Each row was made from one small tree. The marks that hang from a mark follow it in brackets, in alphabetical order. Every link used is in the known rows. Write each row's tree.
In the rows, zero is written as 128.
Known rows
G[C[V[L]] F]: [ 85 133  83 106  82  93 133 123 152 180 124  82 135 108 108 112 157  97
  99  96 129 165 110 135 135 121  78 180  96]
G[C[V]]: [ 79 124  88 129  95 121 138 149 157 173 122  78 126 107  89 115 164 112
 118  94 100 167 111 138 125 109  81 161 117]
A[V]: [ 97 113  79 116 142 129 157 149 130  95 114 118 148 135  91 132 146 125
 137 131 161 156 115 130 141 114  94 161 107]
C[G[D P] V[L]]: [ 81 112  79 148  78 130 177 141 135 205 120  81 133  79 102 118 172 120
 116  95  90 165 108 109 178 119  75 168  94]
V[D L[J[T]] P]: [ 84 115  98  96 140 142 191 123  76  81 106 177 158  97 167 139  82 118
 112 115 131 179 108 103 119 146 102 151  81]
T[V[L[J] P]]: [ 80 113  98 122 157 133 174 107 111 121 113 121 158 107 110 145 130  92
 110 101 116 164 116 127 141 137  98 160  77]
G[F]: [110 126  83  79 111 111 130 122 143 140 123 104 147 123 103 152 144 114
 122 150 175 155 110 141 150 117  65 163  89]
G[D F[Q] P]: [109 130  78 111  82  75 143 109 126 231 106 116 144  91 101 121 217 110
 106 136 217 140 112 136 188 127  51 149  96]
A[G R]: [ 89 121  78 131 131 160 137 195 136  88 112 112 168 135 102 120 104 153
 144  93 175 162 121 117 152  85 100 137  98]
J[T[V[D L P]]]: [ 69 120  96 117 135 132 161 117  98 105 112 155 159 108 124 152  99 135
 125 113  99 158 107 134 135 126  90 123  99]
L[J[T[V[D]]]]: [ 77 108  97 159 144 152 173 144 139 138 106 133 151 113 123 141 114 117
 123 152 139 167 113 139 149 120  55 125 100]
V[D L]: [ 82 130  84  82 128 118 172 111 104 116 123 158 163  99 129 153 109 135
 107  87 112 171 107 111 128 135  97 158  69]
L[J[T[V[D P]]]]: [ 81 106 100 150 147 153 174 142 128 125 103 137 149 113 128 140 112 112
 125 152 142 168 112 135 145 123  62 126 101]
F[Q]: [ 93 136  84 120 149 117 132 122 125 160 121 136 146 115 106 136 152 139
 135 115 170 158 111 142 151 127  83 180 105]
C[V]: [ 84 112  82 100 121 127 141 140 147 165 125 105 131 103  96 138 157 127
 133 108 110 163 109 131 139 114  86 177 109]
L[J[T[V]]]: [ 82 109  98 168 146 155 167 150 143 139 112 121 147 116 117 138 120 115
 124 156 142 165 116 145 151 115  55 131 106]
V[D L[J] P]: [ 90 114  95  83 143 137 192 116  82  90 105 166 159  96 158 143  96 108
 108 106 135 181 109  98 120 149 106 162  70]
V[D L P[J]]: [103 118  86  48 118 132 172 113  67  77 122 145 168 110 147 145 110  86
 118  89 132 179 110  92 105 145 118 170  69]
J[L T[V[P]]]: [ 75 120 109 125 132 132 142 130 110 115 131 124 138 127  85 146  95 117
 138 153  75 159 107 141 160 117  99 128 127]
J[L]: [ 98 126  98 101 124 127 137 141 133 135 144 103 130 126  71 146 122 116
 130 151  99 166 110 134 159 113  98 163 114]
A[R V[L[J]]]: [ 92 113  76 165 151 129 177 189 112  82 113 140 166 133 119 101 118 124
 112  81 176 166 125 110 151 114 118 173  86]
C[G[F P] V]: [ 95 110  74 126  74 116 148 140 152 174 114  76 128 102  95 131 164 115
 135 122 114 165 108 122 177 112  67 177  98]
V[D L P[J[T]]]: [ 97 118  88  61 115 137 170 119  60  69 122 157 169 111 156 143  97  96
 122 100 127 177 108  96 104 142 112 157  81]
P[J]: [121 117  79  92 108 146 137 150 126 120 142  77 155 135  97 140 156  78
 135 135 157 168 118 127 124 109  77 167  96]
G[C D F[Q]]: [ 91 142  88 117  83  92 136 113 153 246 107  87 142 100 108 108 189  96
  96 117 204 150 104 143 164 131  46 144  97]
G[C D P[J[L]]]: [108 124  89 144  41 106 152 157 132 214 130  49 132 105  70  95 219  60
 100 121 136 162 119 125 153 105  66 126 119]
J[T[V[D]]]: [ 67 120  93 128 131 132 153 125 123 126 111 143 157 114 107 157 111 141
 132 126 106 154 107 144 144 116  69 109 104]
C[G]: [101 121  87 136 112 159 154 151 147 129 123  81 141 120  95 150 123 130
 141 140 118 167 107 130 160 108  65 154  96]

Write each row's tree
[ 90 116  91  97 141 129 159 106 100 113 125 105 165 117 103 146 140  78
 116  91 114 162 117 123 130 134 106 164  76]
T[V[L P[J]]]
[ 84 125  86 103  64 100 142 125 168 252 110  64 132  92 101 109 193  87
  94 115 160 153 103 135 155 121  47 143  99]
G[C[V] D F]
[ 68 118 107 113 130 128 150 122 105 115 123 141 144 121  93 153  87 119
 135 144  71 162 103 134 158 125  99 120 118]
J[L T[V[D P]]]
[ 84 109  93  75 133 126 160 102 107 119 111 119 162 117  95 160 132  76
 127 102 109 164 108 117 138 138  99 139  78]
T[V[D P[J[L]]]]
[ 70 124 105 139 130 129 140 132 125 132 136 120 140 128  76 146  99 124
 134 153  71 158 108 147 167 113  89 126 124]
J[L T[V]]
[ 95 123  75 113 119 143 129 180 140  95 108 110 172 138 109 123 104 142
 138 104 202 158 119 118 161  90  92 143  88]
A[G[F] R]
[ 65 122 103 127 127 124 148 124 120 131 128 138 146 122  85 154  91 127
 132 143  67 161 104 139 164 120  88 116 116]
J[L T[V[D]]]
[ 75 121  97 129 138 136 153 125 102 108 120 137 154 115 115 146 108 132
 128 123 103 155 111 142 137 119  89 131 108]
J[T[V[L P]]]
[ 76 122  91 130  80 124 153 146 161 241 114  69 127  87  91 107 193 103
 103  99 124 158 106 133 144 114  60 134 114]
G[C[V] D]
[110 121  91  86 120 145 153 136  71  73 139 120 157 123 139 130 114  91
 125 119 133 171 117 113 108 127 113 176  99]
V[L P[J[T]]]
[116 121  80 102  68  87 149 124 134 209 110  94 141  94  91 131 211 103
 103 149 194 142 114 133 179 114  47 130  94]
G[D F P]
[ 94 110  83  76 118 132 150 132 105 131 132 106 141 106 122 126 146  93
 127  91 109 172 113 111 118 129 114 199  98]
C[V[L P[J]]]
[ 72 120  80 147  98 150 146 198 153 166 103  85 158 115 100  92 138 135
 125  68 166 161 116 112 155  88  88 123 105]
A[G[C[V] D] R]
[ 95 116  91 107 107 140 141 138 114 121 143  98 157 139  92 143 119  75
 136 141 107 169 111 127 142 117  84 139 107]
P[J[L T[V[D]]]]
[ 97 118 101 121 143 151 173 139  87  85 121 142 147 109 150 129 101 113
 116 136 137 173 116 120 124 130 102 169 100]
V[L[J[T]] P]
[ 74 119  93 140 155 128 171 110 132 147 120 115 160 108  99 146 136 104
 105 100 112 163 117 135 151 130  84 155  73]
T[V[L[J]]]
[ 99 139  83 138  55  66 140 118 140 250 103  89 136  91  96  96 226  95
  91 114 199 146 113 139 175 123  49 141 105]
G[C D F[Q] P]
[ 95 117  83 109 110 141 149 134 109 115 135 107 169 129 112 143 127  85
 130 120 127 166 114 127 126 118  78 141  92]
P[J[T[V[D L]]]]
[111 109  85  44 114 139 158 126  88  85 111 130 159 119 129 154 127  84
 137 117 151 173 107 102 111 134  97 149  84]
V[D P[J]]
[ 73 121  78 147 108 151 136 200 150 120 108  92 157 128  99  96 119 142
 136  65 150 167 120 117 144  84 103 141 108]
A[G[C[V]] R]
[120 113  79 118  70 120 157 150 121 191 125  79 145 101  85 122 219  82
 115 134 171 153 120 123 157 108  59 131 103]
G[D P[J]]
[ 94 106  82  81 142 127 171 135 101  68  96 148 153 127 115 141 128 119
 139 119 161 162 108 110 130 131 108 152  97]
A[V[D P]]
[ 81 114  89  79 137 124 171  93  93 110 113 131 173 109 115 156 127  81
 114  77 109 167 111 112 127 144 105 151  63]
T[V[D L P[J]]]
[ 89 112  82  83 146 122 181 125  86  59 104 159 160 121 129 135 114 119
 125  99 147 165 110 103 126 139 122 165  85]
A[V[D L P]]
[ 71 111  96 104 154 125 185  95 104 119 102 145 166  99 123 154 117  96
 107  88 111 168 111 116 138 147  98 145  64]
T[V[D L[J] P]]
[110 119  82 133  70 126 159 137 145 185 110  70 140 104  94 136 169 110
 121 151 158 155 108 126 189 112  43 137  89]
C[G[D F P]]
[110 119  90 109 100 147 132 159 115 114 153  87 147 144  93 135 121  82
 142 161 122 170 114 131 137 107  84 153 120]
P[J[L T]]
[103 111  93  57 108 141 154 132  81  81 119 137 153 124 127 150 103  88
 141 135 126 175 104 104 120 133 102 141 101]
V[D P[J[L T]]]
[ 65 124  93 131 133 129 160 119 113 120 117 151 162 110 116 154 102 142
 122 113  96 157 108 139 141 122  79 121  97]
J[T[V[D L]]]
[104 121  85 119  89 144 156 135 154 182 114  69 145 110 102 145 142 111
 125 154 161 157 102 128 181 117  42 140  83]
C[G[D F]]
[ 88 124  93 148 139 145 170 144 117 121 132 134 151 109 134 128 108 127
 109 132 132 172 118 131 137 121  81 164  95]
V[L[J[T]]]
[ 66 123  88 103 145 113 171  91 118 137 113 140 169 101 102 161 126 115
 107  74  95 161 109 125 144 137  92 142  63]
T[V[D L]]
[109 110  91  43 112 136 156 126  86  87 118 127 153 122 119 151 117  77
 137 126 131 177 105 100 121 135 106 153  91]
V[D P[J[L]]]
[122 125  72 102  68  81 140 115 119 225 116  94 153 105 103 115 225  72
 110 137 230 147 116 126 178 127  51 156  91]
G[D F[Q] P[J]]
[ 81 108  88 116 101 152 176 135 123 180 116  86 134  86 122 125 140 111
 124 100  97 169 101 103 160 131  86 174  91]
C[G[D] V[L P]]
[ 66 117  91 122 150 121 183  98 125 142 108 141 168 100 111 155 123 106
 102  86 107 167 112 124 148 140  84 143  61]
T[V[D L[J]]]
[ 84 110  69 143 145 154 153 201 129  54  99 122 174 152 101 104 106 148
 150  89 199 158 124 108 156  89 117 143 101]
A[G R V]
[ 70 125  93 142 136 133 151 127 117 123 125 132 156 115 107 147 111 139
 124 123 100 154 112 147 143 114  79 131 105]
J[T[V[L]]]
